Each row comes from the steps of one path. Every step used is in the known rows, and no mark comes twice. Write the path behind each row, first mark first.
In the rows, 128 means zero.
Known rows
N > Q > R: [110 143 124 127 140 151 151 124 134 144 135 133 180 167  76  76 137 140
 121 142 103 161 148 152 110 169  73 160 115 110 126 129 120 116  98 208
 154 123 158 164 127  89 131 135 169]
R > M > N > Q: [126 101 122 142 184 146  71 152 126 126 121 121 118 133 109 152 134 131
 144 131 132 106 134 138 159  43 104 172 104 123 143 128 129  77 123 119
 121 116 138 110  98 103 107 144 134]
L > R > Q > E: [128 166 156 146  92 117  78 171 118 125 117 150 175 123 113 149  55 143
 117 121 116 169 144  90 131 189  99 117 144 124 160 126 133 157 135 122
 159 126 150 147 104 146 138 120 124]
L > R > M > N > Q: [134 152 120 156 115 136  96 153 114 127 126 136 132 125 109 165  47 131
 124 145 125 128 139  93 145  92 145 158 115 126 150 130 137  94 130 148
 138 114 135 138 101 138 118 131 121]
M > P > Q > R: [110  84 114 111  55 141 198 122 186 122 155 132 108 150 158  78 184 124
 131 128 124 105 137 153 107 231 144 118 139 129 129 132 124 144 124 163
  58 182 129 121 141 135 148 112 130]
Q > P > L > R > M > N: [143 158 124 128 153  96 199 117 128 133 144 112 101 119 124 193 121 117
 115  98 166  91 128 126 144 158 178 143 119 137  66 130 134 140 129 146
 123 132 115 102 194 145 122 139 114]
N > Q > R > M > P: [112 122 112 125 148 163 167 166 151 140 144 137 167 166  75  63 125 137
 123 145 113 157 142 151 127 119  89 172  99 114 122 128 119 104  98 214
 109 156 157 147 110  76 128 121 162]
R > M > N: [129  98 126 141 150 127  64 142 106 121 118 124 103 118 137 154 149 132
 151 131 139 101 125 139 157  39 135 151 118 127 147 124 131  87 134  91
 128 117 135 104  95 123 115 137 114]
R > Q: [122 122 143 135 147 130  84 169 129 118 114 129 178 131 120 113 146 141
 151 135 160 153 141 133 130 190  49 103 122 118 151 122 119 183 131  48
 169 115 152 107 145 124 127 122 146]
P > L > R > M: [153 167  76 134 113  87 112  95 112 124 116 105 142 118 111 144  99 108
 114 133 131  93 123 115 140  79 144 123 128 126 119 134 127 128 141 139
 177 119 100 140 173 157 121 122 118]
P > L: [141 142  86 124 140  81 106  55 112 126 112  96 140 130 122 122 180 108
 125 118 128  87 124 148 122 133 121 108 145 123 116 133 120 140 138 111
 204 108 103 130 199 151 120 138 134]
D > M > N > Q: [109 109 142 114 194 141  93 108 120 130 115 130  96 140 121 157 122 137
 128 128 118 148 129 137 134  69 108 133 123 140 148 126 132  83 124 110
  88  79 116 100  72  98 104 151 146]
H > L: [140 112 164 121 128 154 107 110  99 135 110 132 106 132 167 117 169 127
 160 125 120 136 129 101  84 134 126 110 163 118  95 127 140 141 140  69
 185  95 112 146 132 135 153 118 127]
Q > E: [115 129 175 125 137 105  39  99  95 135 110 154 149 135 129 125 175 149
 122  73  66 159 133 136 121 135 107 120 179 126 163 128 124 104 130 150
 161 136 158 135  78 132 140 135 119]
D > M > P: [109 102 130 101 161 137 149 131 122 123 129 150  91 139 148  86 134 139
 135 130 132 182 114 133 121  62 153  90 137 148 148 130 124 104 138 102
  58 140 121  71  70 116 117 105 124]
D > L: [121 116 145 126 115 143  91  99 107 131 109 147 181 130 133 115 172 117
 135 127 104 219 112 136 104 118 125 102 162 115 157 120 123 152 122  74
 191 105 120 133 181 132 143 129 123]
Q > R: [110 145 132 118  45 108 150 109  94 136 138 141 146 137 133  75 164 143
 130 148 117 157 129 149 102 168 140 119 140 120 123 119 125 141 123 173
 158 126 155 172 114 119 150 118 125]
R > M: [133 121 122 137 153 133  86 142 100 125 114 134 140 122 133 107 143 140
 153 137 139 149 118 134 144   4 113 134 117 125 150 127 119 100 134 110
 131 130 152  96  93 124 126 109 118]
D > L > R > Q: [128 142 145 136  85 147  98 156 120 127 111 154 199 121 115 139  90 117
 123 143 119 231 122 103 114 151 117 104 147 115 160 119 130 180 122  72
 182 108 115 151 180 138 143 121 123]
N > M: [130 132 186 128 219 135 119 101  96 134 128 130 126  91 159  99 138 150
 125 127 107 151  87 139 118 100 108  91 119 144 144 127 110 135 126  92
 133 110 154 136  70 107 114 150 131]
D > M > N: [112 107 146 113 161 120  84  97 100 126 113 132  79 123 148 163 138 138
 135 128 124 145 120 135 129  64 136 108 137 146 150 124 134  92 137  79
  97  80 113  97  69 118 109 145 125]
P > Q: [128 112 126 129  88 141 114  54 168 121 116 110 136 131 165 146 190 130
 140 125 112 101 140 146 110 187  63 117 142 120 150 133 118 143 131 125
 105 100 134 118 152 158 146 135 147]
H > L > R > M > N: [149 126 158 134 101 159 101 150 104 132 117 136  89 116 157 160  90 120
 147 136 128 119 129  71 109  97 159 137 146 123  97 127 153 123 141  90
 157 101 102 161 108 140 147 116 110]
H > L > R: [145 142 160 130  91 152 118 124  99 136 114 139 110 126 159 136 101 126
 146 135 119 143 132  71  88 147 152 115 161 120  97 130 147 140 143  91
 185  96 108 164 127 150 154 113 119]
M > N: [115 101 145 137 127 107  65  89 104 126 124 117  89 133 146 174 181 129
 144 119 123  81 139 138 127 190 146 135 148 129 146 124 138 108 136  73
 177  88 123 125 135 139 113 169 123]
Q > P > L > R: [142 174 126 125 146  95 215  97 122 135 142 117 121 122 126 170 128 122
 113  98 160 113 128 124 127 188 169 125 130 136  68 132 129 156 131 152
 141 132 123 104 206 151 129 131 120]
R > M > N > Q > P: [126 104 132 138 196 148 106 159 132 129 131 124 111 132 108 164 135 131
 141 122 143 106 134 139 161  56 116 178  97 125 121 127 130  84 117 129
 105 123 141  96 110 100 111 145 132]

Which path is each row?
[123 132 164 132 171 134 158 185 139 125 132 131 161 129 122 141 145 143
 146 113 187 158 140 137 136 220  70 114 108 127 108 122 121 197 125  66
 132 131 157  84 165 118 132 122 140] | R > Q > P
[143 168 102 131 113  82  93 115 127 123 112 110 162 121 100 153 100 110
 105 113 125 102 136 117 136 166 108 114 142 124 123 130 129 159 138 126
 188 121 105 154 180 154 124 132 129] | P > L > R > Q > E
[112 118 115 118  58 125 172 168 118 130 150 149 126 135 129  56 147 137
 133 151 136 150 123 150 126  94 160 135 117 125 119 121 126 121 121 182
  93 179 153 148  88 104 146  99 109] | Q > R > M > P
[127 114 118 122  37 141 142  93 171 125 130 116 137 121 155 125 169 131
 131 143 117 107 135 156 120 135  77 140 121 118 130 124 121 142 120 181
  63 128 141 150 118 132 158 118 140] | P > Q > R > M
[147 127 154 135 124 171 108 158 118 135 117 135 101 126 137 159  81 119
 143 137 123 122 138  69 111 100 140 149 137 118  94 129 150 116 133 108
 154 100 104 164 111 128 143 120 125] | H > L > R > M > N > Q
[113 121 126 126  59 114 124 145 103 131 139 138 120 124 128 109 148 136
 134 151 131 125 127 150 134  93 150 149 116 123 120 116 132 113 121 167
 118 134 146 164  87 107 139 126 113] | Q > R > M > N
[118 105 107  96 166 120 156 115 130 123 126 133  92 137 138  93 138 123
 124 125 136 152 112 140 127  58 155  90 136 148 132 132 124 112 138 109
  70 141 100  78 104 119 114 110 124] | D > M > P > L
[122  97 169 113 166 155 190 127 160 131 153 130 102 100 170  79 145 140
 115 127 108 122  94 155 117 162 127  97 111 147 131 129 112 148 119 135
  46 165 141 141  75 101 127 138 132] | N > M > P > Q > R
[145 170  87 134 111  86 113 112 129 122 113 101 160 123 104 145  99 108
 114 132 142  96 135 115 132 168 112 110 131 122 120 131 128 168 140 107
 194 112 102 144 199 158 119 130 133] | P > L > R > Q
[135 158 131 152 128 136 131 162 121 130 135 136 124 124 110 178  47 133
 121 135 137 129 138  93 150 108 157 164 110 131 126 128 140 100 126 156
 118 121 138 126 111 135 121 131 120] | L > R > M > N > Q > P
[123 104 121 124  39 139 133  92 172 123 131 112 118 121 157 147 173 128
 129 139 120  83 138 157 126 151  87 148 118 121 130 123 127 136 120 172
  60 121 134 154 120 130 153 132 137] | P > Q > R > M > N
[119 122  98 115  62 112 175 157 125 131 149 136 126 131 122  62 149 126
 126 150 136 130 120 154 130  90 163 138 116 125 107 120 127 126 122 187
 100 179 135 151 111 108 142 101 113] | Q > R > M > P > L
[117 126  95 122 152 152 168 156 159 138 142 127 166 163  66  68 126 126
 116 142 115 135 141 155 133 114  90 171  98 114 113 130 119 108  99 216
 116 155 141 153 133  79 124 123 162] | N > Q > R > M > P > L
[134 125 150 119 202 127 176 128 131 131 145 124 104  96 149  88 111 128
 106 122 116 116  88 132 126 134 160  88 117 151 124 133 116 141 128 114
 106 160 122 137 101 114 110 140 123] | N > M > P > L > R
[133 122 153 118 210 132 172 155 142 127 145 124 114  96 140  91 103 127
 107 125 130 116  93 133 134 149 136  87 107 149 125 130 115 161 129  97
 101 162 123 132 105 108 108 138 128] | N > M > P > L > R > Q
[147 157  75 139 135  98 107 104 129 126 119 100 135 125  91 166  92 104
 109 129 128  73 135 120 147  97 135 147 119 124 115 133 133 115 132 148
 172 112  95 148 177 145 111 141 132] | P > L > R > M > N > Q
[134 175 150 144 107 124 158 176 122 125 132 142 161 122 120 157  56 140
 125 134 162 165 141  89 130 216 122 117 119 129 123 127 133 177 131 113
 144 122 148 121 149 147 135 117 127] | L > R > Q > P
[141 167 119 149  93 125 106 145  96 125 122 144 144 118 126 133  54 140
 130 150 128 158 128  89 137  64 152 133 126 128 152 130 130 109 138 142
 144 123 144 129  95 151 131 108 110] | L > R > M
[124  99  87 114 135 105 168 117 146 123 141 117 106 148 131  78 181 108
 129 114 138  91 125 148 119 183 172 106 148 132 120 136 123 135 137 114
 141 176 104 100 182 142 119 118 124] | M > P > L
[132 168 135 148  90 123 107 166 116 122 121 138 173 124 117 140  57 138
 129 146 142 162 142  88 126 194 106 110 128 124 153 127 130 166 138  97
 171 112 144 137 132 152 133 116 130] | L > R > Q
[146 170 120 126 153 101 212 116 123 133 140 118 119 118 122 171 119 122
 116 103 166 112 123 125 139 141 169 134 118 136  67 131 129 146 129 155
 124 138 124  98 193 146 128 124 117] | Q > P > L > R > M
[115  79 115 118  99 147 174 114 185 119 143 126 105 150 161  91 188 123
 140 119 128 100 135 146 111 218 134 112 144 130 143 136 122 138 131 127
  70 173 125  91 149 147 139 116 133] | M > P > Q
[150 156  78 136 113  85 103  96 116 123 119 101 121 117 111 168 101 104
 113 131 134  70 126 117 145  95 154 134 128 127 117 132 134 122 141 130
 177 111  93 145 174 157 114 136 117] | P > L > R > M > N
[135 147 114 143  93 131 137 169 116 124 134 148 129 126 130 115  57 134
 128 146 136 151 128  89 137  89 177 131 127 133 148 133 132 107 139 141
 115 155 140 117  99 149 127  99 106] | L > R > M > P
[132 108 118 137 199 136 109 148 137 128 127 111 109 130 101 171 136 120
 134 117 147  86 133 145 167  54 118 177  97 124 112 128 129  89 120 134
 109 125 124 103 132 102 104 147 133] | R > M > N > Q > P > L
[108 101 159 135 178 129  48 111 134 135 120 123 115 153  99 176 162 132
 123  92  87  91 154 145 137 192 101 169 143 122 148 128 136  84 113 140
 157 100 131 142 115 107 108 181 148] | M > N > Q > E
[134  97  87 124 155 124 133 158 137 118 131 124 113 131 126  87 149 117
 141 128 152 109 115 143 150  32 151 133 116 131 129 132 121 105 135 120
 101 179 121  86 127 124 120 102 114] | R > M > P > L
[122 127 134 137 176 124 137 111 145 136 138 107 101 145  95 203 128 118
 115 106 131  70 153 132 139 220 135 172 119 127 103 130 140 110 113 140
 150 100 114 129 176 120 104 179 147] | M > N > Q > P > L > R
[121 119 125 120  28 133 148  67 165 126 131 114 140 131 159 123 184 132
 129 139 108 107 141 157 104 203  78 127 134 117 132 126 121 152 121 176
  85 117 139 159 138 141 158 128 146] | P > Q > R
[132 120 127 130  70 162 124 146 146 127 121 152 167 120 132 136  96 110
 120 140 110 204 115 109 122  92 149 121 141 120 155 125 132 145 120 114
 116 139 108 137 164 143 146 111 113] | D > L > R > M > P > Q
[122  93 185 111 198 155 151 124 161 131 143 132 102  99 168  97 149 141
 111 101  93 122  96 151 124 149 115  96 125 149 144 132 112 135 122 127
  50 167 142 128  64 106 123 144 133] | N > M > P > Q > E
[120 120 104 101 148 119 161 122 131 122 128 138  93 134 135 105 105 123
 117 130 134 153 113 126 125  64 167  92 134 149 132 133 128 112 140 120
  69 141  96  87  99 127 117 109 122] | D > M > P > L > R
